Each row comes from the steps of one path. Every step used is in the known rows, and no mark comes twice. Write the path behind each row, first mark first.
Known rows:
P, Y: [ -1  12   0   3  -3   0   3  -1 -16   2  -7   1   3   1  -1   5   8   2
  -3 -12  -5   9  -3   6  -7   6  10   7   1  -8  -5   6   2   2   4   6]
R, B, C, X: [  1  -1  25   1   4  -5  -7   4  10   8  -2  18 -32  -8  -3  12 -19   1
   0   9 -13  18  -4  -7  -5  18   4   5   8  -2   3  -1  -4  -5   9  -9]
T, P: [ -3   0  11   5   2  -2   5  -1  16   1   6  -9 -14   0   3   0   2  -2
   1 -24  -1  16   5   2   7   5  -2   1   9   7   1  -1   8   0  -3  -3]
H, A, F, T, P: [ -1 -11   8   5   2  -5  -1  -2  14 -12  17  -3  -6  -3  22  -6  14  10
  -7  -9  -2  39   5   5  -2   4   2   1  11  11  -5 -21   9  -2  -4  -2]
H, A, F, T, P, Y: [ -2   1   8   9  -1  -5   3  -4  -2  -9  10  -2  -4  -2  20   0  22  11
 -11 -22  -7  48   2  10  -8  11  13   7  13   3 -11 -15  11   0   0   4]
L, Q: [  4   1   1   1  -2   3  -2   5   1   7   2  -1 -10   1  -8 -10  10  -1
  -4   7   8 -16  -1  -2 -10   7   2  11  -4  -2   1  -6  -4  -1  -4  -5]
X, C, P, T, F, A, H: [-10 -12   0  -1  -8 -10   1  12   5  17  -1  24  -9  -2  30   0  12   8
   0  -3 -15  36   4  -8 -21   2   0 -13   7   3 -14  40  -7   0   2   1]
Q, B, C, P, T, F, A, H: [-15 -15   6   6  -2  -7   0  10  -9  20   7  30 -17  -7  16 -13   3   2
  -6 -12 -23  37  -8 -16 -20   7  -4  -5   7 -11  -7  27  -6   1   5  -2]
P, R, B, Q, L: [ 17  -2   7   4   3   3   0   9  -8  16   9  13 -29  -2  -4  -1  -9  -2
   2  -3 -32  24   2 -14 -11   7   6   6   4 -16  -1   7  -7  -2  -1  -8]
A, F, T, P, R, B, Q, L: [ 13  -3  23   8   1  -2  -5   6   5   6  24   2 -40  -5   6  -7   3   7
   1 -14 -33  36   8 -17  -9  18  10   0  13  -5  -1  -4  11  -3  -5  -9]
T, P, Y, Z: [ -6  22  -1   9 -11   0  10   1  -6  10   3 -16 -10   2   2  -1   6   5
   0 -49 -11  17   0   2   4  15  12   6   0   4   0  11  12   1   3   4]
Q, B, R, P, T, F, A, H: [ -4  -6  -8  -2   1   1   5  14  -7  31   1  16  -6   7  18 -12   9  -7
  11 -14 -21 -10   6 -18 -15   1 -12  -9  -5  -8  -5  20  -4  -4  -2  -3]
D, X, C, B, R, P, Y, Z: [-10  26  -9   2  -5  -8   0   7 -18  33  -2 -12 -33   3  -4  11   6   7
   9 -31 -21   2   6   9   2  16  -1   3 -10   5   9  12   3   7  17 -15]
L, Q, B, C, P: [-11   1  11  14   5  -2  -4   4 -21  12   7   7 -34  -9 -18 -16   7  -2
 -20  -6   1  11  -7  -2  -1  16  -1  10   5  -7   8  -7  -6   7   8 -12]
Q, B, C, X, D: [  0 -15  29  14   5  -3  -9  -4   2   4   9  13 -33 -10  -5   4  -6   3
  -3   5   0   6  -3  -5   1  11   0   9  -1  -9   5  -9 -13   9   6  -5]
R, B, Q, L: [ 13  -3   9   3   3   4  -1   5  -4  22   8   7 -20  -5   1   3  -5  -1
   5  -6 -17  14   1 -20  -8   4   4  10   4 -12   0  12  -9   0  -1 -12]
T, P, Y: [ -4  12  11   9   0  -3   8  -3  -1   4  -1  -9 -11   0   1   5  10   0
  -3 -35  -7  26   2   7   2  11   8   7  10  -1  -4   5  10   2   2   3]
F, T, P, C: [ -8  -1  21   1   4  -5   3   5  21 -15   9 -13  -9  -4  14   5  15  16
  -6 -36  -5  15  -3   7 -11  12   1  -3  11   9   0   8  11   5   3  -4]
P, T: [  0 -17   2   0  -4  -2   1   7  -6  -2  -3   0   5   2   9  -5   1   5
   0 -16  -6 -13   0   6  -6  -1  -2   1   2   1   0  11  -2  -1   1   2]
R, P, C, B: [ -6   4   2   0   9  -3  -8   1  -6  15  -6  -2 -19  -4   2  13   8  -2
  -1 -15 -23   3  -2   7  -5   8  -8   1  -6   5   6  15   3   4   3  -9]
Q, L: [ 8 -2 -2  1 -1  6 -2 -2  7  3  8 -2  0 -3  1 -3  4  4  0  1  0 15 -1 -7
  0 -8  0  4 -3 -7 -1 -7 -5  3 -3  0]
F, T, P, R: [ -1   6  16   3   4  -5   2   6  23 -20   9  -9 -18   3   0  -2   3  10
  -3 -26 -13  26   3   8  -4  11   1  -7  11   6   0 -11  14   1   0   3]
C, B, R, P: [ -4  12  -4   0  11   1  -6   2  -5  25  -6  -2 -23   4  -1   0  -6 -10
   4 -11 -15  -6   9   2  11  -2 -13  -9  -4  11  10  -9   1   6   8  -8]
Q, B, C: [ -5  -2  14   8   6  -3  -2   1 -16   2   5  11 -17  -8 -11  -5  -2   0
  -4  -6  -3   3  -9  -3   4   8  -3   4   2 -11   3  -5  -8   1   7  -9]
L, Q, B, R, P: [  0  10  -2   6   8   7   1   8 -17  25   2  -7 -23   5 -15 -16  12 -10
  -3  -7   4 -33   7  -4   4  10  -9   6  -7  -4  10 -14  -4   3   0 -14]
Z, Y: [ -5  10   4   1  -3   0   2   0  -5   5   0   2  -5   3  -7   4   3  -7
  -7 -14   1   9   2  -2  -1   5   3  -5  10   3  -4  10  -1   3   1   0]
D, X: [ -2 -10   0  -2  -3  -5   1  -1   7   3  11  -8  -5  -1  -6   4   3   2
   3   4   1   4  -2   2  -5   4  -3   9   1  -5   3   1   5   0   0  -9]
A, F: [  1  -6  -3   2  -6  -2  -6  -5 -14   4   6   3  -2  -1   5  -7   4  -3
  -1  20  -3  -6   3  -4   4   3   5  -3  -2   0  -1  -5   5  -3  -5   1]
C, P: [-10   0  -3   4   0  -1  -1  -2  -3   6   0  -1  -8  -2   3  -1  -1  -1
 -12  -6  -3  26   3   4   6   2   0  -4   8   6   3   4   6   6   4   1]
R, B: [  2  -2  10   0  -2   1   5   2  -3   4  -4   6 -12  -5   1   5  -6  -1
   4   1 -10  -6   2  -2  -1   9   2   8   4  -2   0  12   2  -4   0  -8]
F, A, H: [  0   7   0  -8   0  -2   2   4  17  22   3  18   3   0   5   4   4  -1
   4  18  -4   8  -2 -14 -16  -1  -2  -9 -12   5 -10   9  -4  -2  -4   3]
L, Q, B: [  4  -4   5   7   0   6   3   4 -17  11   3   2 -19  -4 -15 -14  12  -1
  -3  -1   9 -16  -4  -3  -7  10  -2  15  -4 -11   4  -7  -5   2  -3  -9]
T, F, A: [  0   4  -3  -7  -3   2   5   3  12 -12   4  14   2  -1  16   0  -3   3
  11  -2  -4  20  -1 -15 -15   0   0   3   6 -10  -9  11  -2  -6  -5   2]
D, X, C, B: [ -3 -10   9  -1   1 -11  -3  -1   2  11   4   3 -31  -9  -3  14   3   8
   9   0  -5  18   0  10  -4   4  -8   4   0   1   5   7  -5   5   8 -17]
D, X, C, P, Y: [-14   4   4   7  -6 -13   4  -1 -14  10   0  -6 -19  -5  -2  15  16   9
  -9 -11  -5  43   1  16  -4  16   9   8  10  -5  -2  18   5   9  12  -8]

Which path is each row?
[ -1   5  42   4   7 -10  -5  10  32 -13   7  10 -50  -6  -5  10 -16  12
  -4 -17 -27  44   0   1  -9  28   4  -2  18   5   4 -13  10  -4   9  -7] | F, T, P, R, B, C, X
[-16 -12   8   7   1 -10  -5   8 -11   0   1   6 -10  -2   9  -8  -4   4
 -17 -20 -14  14  -4   7   0   6  -1  -3  12   4   4  11  -2   5  12  -1] | B, C, P, T
[ -1 -13  -2  -7  -7   0   6  10   5 -14   0  15   8   1  25  -5  -1   9
  12 -18  -9   8  -1  -8 -21  -1  -3   4   8 -10  -9  21  -3  -7  -3   4] | P, T, F, A
[ -4 -16  10   3   2  -7   0   1   8 -12  18  -2  -7  -6  32  -2  24  15
 -12 -15  -9  39  -2   9 -11   9   5   1  12  10  -6  -7   8   0  -1  -5] | H, A, F, T, P, C
[ -1  -7   0   6   4   5   2  15 -25  23  -2  -7 -19   8  -6 -22  13  -5
  -3 -23  -3 -45   7   3  -2  10 -11   7  -4  -3  10  -2  -5   2   2 -12] | L, Q, B, R, P, T
[  1   2  -6  -7  -5  -1   1   3  16  16   6  22   3   1  16   0   5  -2
   9  16 -10  20  -1 -23 -22  -2   1  -5  -4  -6 -14  17  -3  -6  -8   5] | T, F, A, H
[ -4 -13  -7   6   1   4   3   9 -23   9  -3  -2  -9   7  13 -16   4  -5
   7 -32 -18 -16   9  -4   0   2 -11   1   7 -13   5  11   0  -2   1  -6] | Q, B, R, P, T, F
[ -3  -8  -5   2  -5  -2  -4   6   0  -4  -3  -7   3   7  14  -4   7  -2
   5 -22 -19 -11   5  -4 -10   4  -4   4   7  -9  -3  22   5  -8  -8   1] | R, P, T, F
[ -3  -4  20   7   7  -3  -8   1  -2   9   3  17 -31 -10 -11   4 -12   3
  -2   2  -3  25  -8  -6   1  13  -1   1   2  -8   7 -13  -8   2  10  -6] | Q, B, C, X
[ -1   4  27   8   5 -10   5   6   6  -4   8   9 -40  -4  -6   0 -11  -4
  -4 -18 -31  23   0   3   4  21   2   5  16  -1   1   2   6  -6   2 -11] | T, P, R, B, C
[  0 -21  -4   2  -9   0   0   7  -6  -9  -1   4   5   3  20 -10   1   4
   5 -19 -14  -1   1  -3 -13  -2   0   5  11 -11  -4  19   1  -5  -3   4] | P, T, F
[ -7 -17  -2   0  -1 -11  -5  10  -5  17   1  -2 -30   3  16   1   4   3
  14 -25 -24   0  12   6  -6   3 -15   2   8  -3   6  18  -2   1   8 -18] | D, X, C, B, R, P, T, F
[  2 -11  34   8   1  -6  -8  -2  15   3   5  16 -34  -9   2  13 -13   1
  -1  16 -11  -2   2  -6  -3  16   5  14   5  -3   3   5  -8   2   5  -7] | R, B, C, X, D
[ -6   3   0  -6   5  -5  -1  15  -2   8  -9  16 -24   2  27   3  -1   5
  17 -27 -20   5  12   0 -10  -1 -14  -9   5   3  -2  19 -11  -1   8 -10] | X, C, B, R, P, T, F, A
[ -8  30 -14   9  -4   6   8   6 -37  26  -5 -12  -9   7  -7  -7   5  -1
   1 -38 -14 -15   3  -1   9  15   3   2 -11  -5   7   4   5   4  10  -3] | Q, B, R, P, Y, Z
[  0  -9  25   8   3  -7 -14  -3  17  -1   9   9 -23  -4   0   8  -8   3
  -5  13  -1   4   0  -4  -1   7   4   7   0   0   2  -8 -11   7   5   0] | B, C, X, D
[-11 -17  -2   5  -3  -4   1   6 -11   4  -4  -2  -2   0  12  -7  -1   4
 -12 -20 -10  13   3  10   0   1  -2  -4   9   7   4  15   4   6   6   2] | C, P, T
[ -5  -9  -1   6   5   2   4  10 -23  16  -5  -6 -10   6   2 -12   3  -5
   2 -29 -10 -29   8   5   8   3 -13  -4  -1  -1   9   2  -1   2   6  -8] | Q, B, R, P, T
[ -4  -3  -5  -1   3  -2  -1  12  -8  12  -4 -10   1  12   9  -8   1  -4
   0 -23 -11 -30  11   5   5   0  -9  -7   0   8   6   4   1   1   4  -3] | B, R, P, T
[ -1  -8   4   2  10  -4  -6   6 -18  28   1  12 -28  -6   9   7   0   1
  -1 -20 -23  19  -6  -3 -15   4   0  -2   0   1   4  19  -8   7  10  -9] | P, C, B, Q
[  5  -1  11   2   4  -2   3   6 -11  20   0   9 -23  -2   2   6  -8  -5
   4  -9 -16  -1   3 -14  -9  13   5   5   6  -4   0  19  -4  -4   3 -11] | R, B, Q
[ -1  -1   6  -1  -4  -3 -11  -1  -1 -11   8  -2   3  -3   7  -6   9  10
  -2  13   0  -4   2  -4  -7   6   6  -6   0   3  -1 -10  11  -1  -2   3] | A, F, T
[ -4  15  -7  -1   8   1  -1   4  -1  13  -2 -10  -4  10  -1  -2   1 -10
   0  -7  -5 -19  11  -1  10   1  -7  -8  -3   6   5  -7   3   1   3  -4] | B, R, P
[ -6  21   5   8 -15  -3   0   0  -6  -2  11 -17  -7   0  10  -6  14  16
  -3 -37 -11  12   1  -2  -2  21  18   0   0   7  -1   1  23   0   1   7] | A, F, T, P, Y, Z
[ -2   3  18   3   3  -6   0   4  -4   0   0  13 -19  -8  -4   4 -10  -2
  -1   2 -14  -5  -4  -5  -2  14   2   7   7  -5   1   8  -4  -5   5 -12] | R, B, C
[ -3  -1  17   4  -2  -5  -5  -3  14 -10  15 -11 -11  -3  11  -5  11   7
  -2 -12  -1  10   7  -3   1  11   4  -7   8  10   0 -10  18  -1  -4   0] | A, F, T, P
[ -7   4   3   6   1  -8   0   5  -9  -3  -2   6 -25  -1   0   2   2   5
 -12   2 -15  38   5  15   5   8   4 -11   9   4  -1   5  -1   5   8  -2] | X, C, P, R
[ -2   0   5   7   4  -4   2   8 -19  20   0  13 -39  -1  -2   0 -12  -7
 -10 -10 -36  35   5  -3  -4  17   6  -2  14  -3   3  18   4   1   7  -7] | C, P, R, B, Q
[  4 -15 -11   3  -2  -2  -2  -4 -13   3   9  11   3  -2  17  -7   9   0
  -7  22  -4  23   1   3   0  -4   4   4   1   1  -6 -16  -3  -4  -4  -1] | H, A, F
[ -8   2   9  14   5  -3  -3   9 -25   7   8  12 -42  -5 -23 -21   3  -2
 -22  -1 -15  23  -7   4  -2  19   1   6   6 -11   7 -13  -4   6   7  -9] | L, Q, B, C, P, R
[ -3   1 -11  -8  -2  -2   0  15   7  27   1  12   4  13  23  -8   6  -7
   9  -5 -22 -10   9 -18 -18  -3  -8 -12  -4   1  -9  20  -2  -5  -4   2] | B, R, P, T, F, A, H
[ -1  -4  -2   5   5   5   7   3 -22  14   1   5 -13   0  -1 -13  -3  -3
   2  -9   1  -7   3   0  10  -2  -6  -4   1  -4   7 -12  -5   6  10  -6] | Q, B, R
[-10 -14  -8  -2  -9  -4   1   9   6  19   2  20   0   1  28  -8   5   2
  -3  -6 -20  34   1 -12 -23  -1  -1  -9   5   0 -10  32   1   0  -2   7] | C, P, T, F, A, H
[  9   0   9   2   4  -3   3  10 -16  14   1  15 -30   1  -5   2 -11  -6
   1  -3 -32  10   4  -7 -10  15   6   2   7  -8   0  15  -2  -5   2  -8] | P, R, B, Q
[-12 -21   7  15  -4  -2  -3  11 -28   5   6  12 -28  -6   3 -27   8   2
 -15 -26 -13  11  -7  -5 -13  15  -1  14  16 -18   4  12  -5   2   4  -9] | L, Q, B, C, P, T, F
[  8 -11   8   2   5  -7  -9   2   1  31  16   4 -40 -10  -2  12   3   9
  10  -8 -11  38   1  -8 -12   0  -5   7  -1  -8   4   7 -16   9   7 -21] | D, X, C, B, Q, L
[ 11  -1   0   3   4   3  -6   3   0  18  13   2  -9  -1   1  -2   1   1
   0  -7  -7  19   0 -18  -8  -4   3   2  -1 -10  -1   0 -11   4  -1  -4] | B, Q, L
[-12 -17  13  14   1  -4  -3  12 -27  12   4   8 -29  -7  -7 -22   8   3
 -20 -23  -5   0  -8   4  -7  15  -3  11   8  -6   8   4  -7   7   9 -10] | L, Q, B, C, P, T
[  2 -10  16  10   7   4  -6   6  -5  27   6  -3 -39   1   0  -4  19  -2
  -7  -1   1 -30   7  -1  -6  18  -3  13  -9  -2  11  -4 -10  12   3 -12] | L, Q, B, R, P, C, X, D
[-17  10  10  17   4  -5   1  -1 -35  10  -2  10 -23  -9 -11  -2   5   0
 -19 -25 -12  38 -10   7   3  17   7   7  10 -14   1   5   0  10  15  -2] | Q, B, C, P, Y
[-16  25   3  11 -10  -5   4   5 -28  14  -4   4 -23  -6  -2   1  -8   5
 -14 -28 -29  22  -7   0   1  26  16   9   5  -2   3  24   7   3  16  -4] | R, B, C, P, Y, Z
[-12  -7   4   3  -3 -12   0   0   5   6   8  -7 -22  -6   0  10   8   8
  -5  -1   1  32   4  10   2  10  -2   1  10   3   3  13   2   7   8 -14] | D, X, C, P
[-15  -9   2   0  -4 -11  -5  12   4  16   7  27  -6  -1  23  -8   1   2
  -8  -5 -25  35  -5 -15 -22   4  -1  -8   8  -2 -10  27  -5   0   4   4] | B, C, P, T, F, A, H
[ -2 -11  15   9   8   2  -4   1  -4  20   3  -2 -30  -1   7   6   8  -1
  -2  -8  -8 -12   8   2   5  11  -5   1  -6   0  10   2  -6  13   7  -8] | Q, B, R, P, C, X, D
[-12  11  -3   9  -3  -2   2  -3 -18   8  -8  -1  -6  -1   1   4   7   0
 -15 -18  -9  36  -1  10  -1   9  10   2   9  -3  -2   9   9   9   9   7] | C, P, Y
[  2  -9   6   6   2  -7   0   2  10 -17  18   3 -13   1  16 -10  10   9
 -11  -3 -18  50   5  11  -4   8   4  -3  12   7  -6 -26  11  -3  -5   2] | H, A, F, T, P, R
[  2   0  11   3   9  -8  -7   5 -13  25  -3  14 -38  -6   3  11  -3   2
   7 -13 -12  20   4  -3  -7   4  -2  -6   2   4   1  12 -16   5  10 -13] | X, C, B, Q
[ -9  -6   1   4  -2 -14   0   4  -3   0   8  -2 -29  -2  -6   6   5   7
  -8   5 -14  42   4  16   0  13   0  -3  10  -1   3   7   4   6   8 -10] | D, X, C, P, R
